Each row was made from one small tree. Brackets hold a mark, then the marks that hang from it, in alphabetical order. Every link used is in the known rows. Write each row's tree.
Known rows:
{fuzo {gofo guzef {kaza votaz} nilizol}}: [ 14 -20  31 -51   4  20  26  22  19  25  37   3 -48  25  20  28 -10  51
 -16]
{mizuzar {gofo {guzef fefu} kaza nilizol}}: [ 23 -44  27 -55  23   8  36   3 -21   4  67  23 -47   5  15  33 -32  36
 -49]
{guzef gofo}: [ -8   2  14  10   3 -29  -4  -4  23  11  10  21 -18  13  19  41 -32  46
 -36]
{robovi {mizuzar {gofo nilizol}}}: [  9  -7   6 -13  30 -51  24   3 -29 -16  37  30 -33  30  20  37  33  36
 -31]
{gofo nilizol}: [-11  -1  17  -3  18 -14   7 -13  -3   6  26  11 -26  14  14  33   3  38
 -33]
{reguz robovi}: [-14  12  14  22  31 -36  13 -29  10   1   0   2   8   9  11  35  14  36
  -3]
{guzef {gofo kaza}}: [  6  11  24   1  -4 -12   3 -20   6  36  12   9 -28  15  18  39 -12  41
 -37]
{mizuzar {gofo guzef nilizol}}: [  3 -23  17 -26  21 -17  25  19 -16 -34  51  26 -30  18  18  32 -22  42
 -37]
{fuzo {gofo guzef nilizol}}: [  1 -21  14 -28  21 -12   4  19   6 -18  43  23 -26  13  16  33 -45  51
 -23]
{reguz {robovi {fuzo {gofo kaza}} nilizol}}: [ 11  19   8 -30  30 -70  -7   4 -13  28 -27   9  -5  33  23  18  10  56
   4]
{reguz {robovi {fuzo gofo} nilizol}}: [  0  11  -1 -18  37 -86 -13  19   1   4 -29  20   6  30  25  20 -14  61
   3]
{mizuzar {gofo {guzef {fefu nilizol}} kaza}}: [ 17 -55  34 -46  26  38  40 -12   7  -9  60  27 -41  -1  22  31 -58  33
 -53]
{fuzo {gofo kaza nilizol}}: [ 13   6  21 -27  10  -7  10 -14 -10  28  23   7 -38  16  15  29  10  45
  -9]
{gofo kaza}: [ -1  20  29   7   8   1  34 -38 -15  33  11  -8 -18   7  14  39  11  37
 -16]
{mizuzar {gofo {guzef fefu} kaza}}: [ 21 -37  30 -35  20  10  54  -4 -14   5  49  16 -30  -3  15  41 -44  41
 -32]
{reguz {robovi fuzo}}: [-11  12   5   8  42 -76   0  -8  -9   3 -15  12   4  12  17  27  23  38
  -2]
{fuzo {gofo {guzef fefu} kaza nilizol}}: [ 22 -40  23 -57  23  12  12   6   2  18  60  20 -45   0  14  33 -54  45
 -36]
{kaza votaz}: [-13  -1  28   4   5   6  43  -3  28  23   0  -6 -19  15  20  39   4  46
  -9]
{robovi {fuzo gofo} mizuzar nilizol reguz}: [  19    0  -10  -23   43 -103   -7   42  -24   13  -20   23   -7   31
   29   25   22   72    8]
{reguz {robovi {fuzo {gofo {guzef fefu}}} mizuzar}}: [ 14 -39  -8 -33  67 -92   2  30   0 -12  22  42  -4   5  20  37 -32  44
 -12]
{robovi fuzo mizuzar nilizol reguz}: [  6   7  -6 -10  44 -98   2  22 -36  15 -14  15  -6  32  27  27  42  61
 -20]

Write each row's tree:
[ 10 -38  28 -45  24  17  22 -10 -11  21  63  13 -41  -1  12  36 -39  33
 -62] : {gofo {guzef fefu} kaza nilizol}
[ 22 -51  32 -72  13  30  29  25  29  38  51  11 -54   9  19  32 -41  50
 -26] : {fuzo {gofo {guzef fefu} {kaza votaz} nilizol}}
[ 24 -56  35 -72  13  27  52  23   7  21  59  15 -58  13  20  31 -16  43
 -41] : {mizuzar {gofo {guzef fefu} {kaza votaz} nilizol}}
[  8  -8  28 -34 -11   4   2   7  31  52  22   7 -55  31  22  30  19  42
 -47] : {guzef {gofo {kaza votaz} nilizol}}
[ -2 -48  19 -34  31   3  12   4   5  -5  62  24 -31  -2  12  38 -61  37
 -61] : {gofo {guzef fefu} nilizol}
[  3   5   3   4  34 -60  14   0 -15  13   1   7  -2  30  22  35  33  59
 -20] : {robovi mizuzar nilizol reguz}
[  7  -4   0  -7  47 -76  12  -4 -17 -21  29  29 -16  32  16  31  58  31
 -19] : {reguz {robovi {mizuzar {gofo nilizol}}}}
[ 16 -49  30 -47  26  40  17  -7  28   7  53  24 -37  -6  21  31 -84  43
 -40] : {fuzo {gofo {guzef {fefu nilizol}} kaza}}
[ 13  -4  30 -41  -1  13  24   7  19  45  16  -3 -49  25  20  27  24  50
   0] : {fuzo {gofo {kaza votaz} nilizol}}
[ 30  12  -1 -34  36 -88   2  25 -38  41 -18  12 -16  32  28  22  48  67
   6] : {robovi {fuzo {gofo kaza}} mizuzar nilizol reguz}
[   2  -61   21  -37   34   25    9    6   45  -20   50   35  -26   -7
   23   33 -105   46  -37] : {fuzo {gofo {guzef {fefu nilizol}}}}
[ 20  -1   3 -36  46 -92  22  21 -52 -12  10  27  -7  46  27  25  28  43
 -36] : {reguz {robovi fuzo {mizuzar {gofo guzef kaza}} nilizol}}
[ 15 -38  29 -56  -2  14   4   9  44  64  36  15 -64  15  20  33 -14  39
 -57] : {guzef fefu {gofo {kaza votaz} nilizol}}
[  7   7  -4   4  49 -93   9   9 -34  13  -5  15 -10   9  22  32  58  52
   1] : {robovi fuzo mizuzar reguz}
[ 24  -1   9 -46  40 -77  25  18 -23  24   8  19 -42  45  25  20 103  33
 -10] : {reguz {robovi fuzo {mizuzar {gofo {kaza votaz} nilizol}}}}
[  -6   13   -7   -2   51 -108   -5    6  -23    1  -17   21    7   41
   25   29   29   43  -31] : {reguz {robovi fuzo mizuzar nilizol}}
[  7 -28  31 -24  21  19  37 -18  -6  22  47   6 -24  -8  12  44 -50  38
 -45] : {gofo {guzef fefu} kaza}
[  9 -48  36 -58  14  38  36   7  14  38  56   4 -53   8  16  35 -24  38
 -54] : {gofo {guzef fefu} {kaza votaz} nilizol}
[ 31  -1  22 -20  20 -29  61   6 -14  38   7  -3 -31  24  23  33  95  54
  17] : {robovi {mizuzar {gofo {kaza votaz}}} reguz}
[  5   6   3  13  43 -72  30 -14 -12 -19  10  23   0  26  17  39  45  35
  -2] : {reguz {robovi {mizuzar gofo}}}
[ 30   3   8 -48  25 -71  17  43 -11  56 -24   3 -28  42  33  20  64  74
  14] : {robovi {fuzo {gofo {kaza votaz}}} mizuzar nilizol reguz}
[  5 -48  35 -34  28  48  22 -28  18   7  58  16 -35  -7  19  34 -63  30
 -65] : {gofo {guzef {fefu nilizol}} kaza}
[ -8 -56  25 -23  36  31  16 -10  33 -18  56  28 -24  -9  20  36 -87  35
 -64] : {gofo {guzef {fefu nilizol}}}
[ 13 -60   0 -41  75 -67   8  21   2 -42  42  56 -20  12  28  26 -26  28
 -48] : {reguz {robovi fuzo {mizuzar {gofo {guzef {fefu nilizol}}}}}}
[  4   6   1   0  40 -76  23   0 -15 -16   1  24   5  44  23  34  28  44
 -21] : {reguz {robovi {mizuzar gofo} nilizol}}
